Known rows, with every way that one mark hangs from another
(z883 (z247 (z128 z631) z266 z764)): [ 20 -48   9  33  -1  25 -57  18  -9 -11   6  27 -21  18 -14  17 -22 -30]
(z128 (z631 (z247 z266))): [ 18 -44 -18   9  -4  24 -41   1  -1  -7  24  22  -2   0 -13  18  -3  -6]
(z480 (z247 z128 z266 z631 z764 z883)): [ 26 -22   9  25  -4  28 -35   7 -38 -17  23  32 -21  -4 -32  28 -47 -25]
(z480 (z247 z266 (z631 z128))): [  4 -19   1  17  -4  17 -39  -4 -36 -11  17  17  -5 -12 -30  24 -36  -5]
(z883 (z247 z128 z631 z764)): [ -3 -26  -1  27 -24  -1 -38  26 -10 -22  14  35 -34 -18 -30  26 -22 -31]
(z631 (z128 (z247 z266 z883))): [ 28 -12 -12   8   8  40 -27  -8 -21 -23  31  11  -4  15 -19  23 -40   5]
(z631 z128 (z247 z266)): [ 19 -19 -16  -3  -4  20 -42  -4 -10  -9  33  19  -7  -3 -27  22 -31   9]
(z764 z266): [ 22 -26 -14  -4   8  13  -6  -5 -14 -18  17  33  -6 -16  -7  12 -17   9]
(z480 (z247 z266 (z631 z128) z764 z883)): [ 17  -7   4  23   2  27 -37   4 -43 -15  20  25  -5  -7 -28  28 -51  -3]
(z10 (z247 z883)): [ 21 -13 -17   4  -7  29   3   1 -10   0   7  22  -3 -20  -4  16 -25  -1]
(z883 (z247 z128 z266)): [ 32 -37   6  12  -5  23 -43   9 -14  -4  18  21 -28   8 -19  18 -29 -19]
(z247 (z128 z631) z266 z764 z883): [ 30 -36  10  26  12  40 -38  11 -14 -17  23  37 -14  16 -16  18 -44 -17]
(z631 z128): [  0 -10  -5   5   0  15 -18   3 -10 -14  15  22  -4 -13 -17  17 -35  11]
(z883 (z247 z128 z266 z631 z764)): [ 16 -33   4  29 -15   9 -55  20 -18 -12  20  36 -34  -8 -34  24 -29 -31]
(z10 (z247 z266 (z631 z128) z764 z883)): [ 12  -8 -10  21  -5  25 -33   3 -25  -5  21  34  -8 -19 -30  23 -52  -6]
(z247 (z764 z266) z883): [ 34 -15 -10   2  13  22  -5   2 -21 -22  21  41  -6 -11  -6  16 -32  10]
(z10 (z247 z631 (z764 z266) z883)): [ 17 -20 -22  10  -6  14  -4  -1 -19 -17  18  42 -12 -31 -17  19 -25  -9]
(z10 (z247 z128 z266 z764 z883)): [ 37 -22  -2  18   0  36 -26   3 -18  -2  14  34 -17  -1 -20  19 -47 -21]
(z128 z247): [  5 -20 -26  14  -8  16 -11   2  -6 -25  12  17  -4 -11 -11  21  -2  -6]
(z128 (z247 z266)): [ 23 -27 -22  17   1  23 -28  -4 -14 -15  18  18  -4  -1 -14  19  -9  -7]

Rows
[ 23 -14 -11   3 -11  21 -21  13  -4 -27  31  32 -24  -4 -26  28 -34 -12]
(z631 (z247 z128 z764 z883))
[ 12 -27   6  25   3  30 -21  16  -5 -27  16  35 -14   6 -13  18 -37 -17]
(z247 (z128 z631) z764 z883)
[ 20 -21  -2   8   0  14 -15   6 -19 -37  37  49 -29 -13 -31  22 -44 -13]
(z247 z128 z631 (z764 z266) z883)
[-16  -7  -4  25 -11   4 -29  10 -29 -23   4  24  -3 -25 -27  26 -32  -7]
(z480 (z247 (z631 z128) z764))
[ 28 -36 -15  22   8  44 -27  -2 -13 -21  23  15   0  17  -6  20 -12  -8]
(z128 (z247 z266 z883) z631)
[  9 -17   2  10 -11  19 -13  10 -12 -25  36  36 -28 -16 -32  25 -42 -14]
(z247 z128 z631 z883)
[ 22 -22   3  11  -1  19 -12   0 -34 -36  23  34 -23  -8 -27  26 -39 -21]
(z480 (z247 z128 z631 (z764 z266) z883))
[ 23 -22 -15  12  -9  28 -20  -1 -20   4  23  30 -10 -25 -22  18 -30 -10]
(z10 (z247 z266 z631 z883))
[ 34 -41  16  18   9  49 -29  -3 -27 -13  16  14 -10  23 -11  20 -36 -20]
(z480 (z247 (z128 z631) z266 z883))
[ 12  -8  -2   9   6  18 -15  -3 -39 -35  20  28  -8 -11 -23  25 -44   3]
(z480 (z247 (z631 z128) (z764 z266) z883))
[-14 -11  -3  14 -12   9 -21   2 -27 -19  11  15  -4 -23 -27  25 -30  -3]
(z480 (z247 (z631 z128)))
[ 30 -42   2  16   2  46 -24  -4  -9  -3  16  23 -12  12 -12  13 -37 -24]
(z10 (z247 (z128 z631) z266 z883))
[ 22 -19  -6   5 -10  32  -1   0  -8 -10  14  24 -18  -9 -15  19 -39 -15]
(z10 (z247 z128 z883))
[ 15 -34  11  15   1  40 -11   3 -19 -24   8  12 -10  13  -7  23 -29 -19]
(z480 (z247 (z128 z631) z883))
[ 42 -21   2   7   9  40 -18  -5 -37   1  13  14  -1   0  -7  21 -31   2]
(z480 (z247 z266 z883))
[  7 -14 -23  11   7  12 -18  -6 -15 -43  17  24  -4   1 -18  21 -23   2]
(z631 (z128 (z247 (z764 z266))))
[ -3 -41  -6  19 -12  23 -15   2   6 -13   0  22 -11  -5 -12  13 -17 -27]
(z10 (z247 (z128 z631)))
[ 36 -16  -6   5  13  27  -2  -4 -35 -21   7  26  -1  -6  -1  19 -26   4]
(z480 (z247 (z764 z266) z883))
[  4 -46   5  20 -11  20 -32  16   1 -19   5  17 -22  10  -9  17 -13 -24]
(z883 (z247 (z128 z631)))
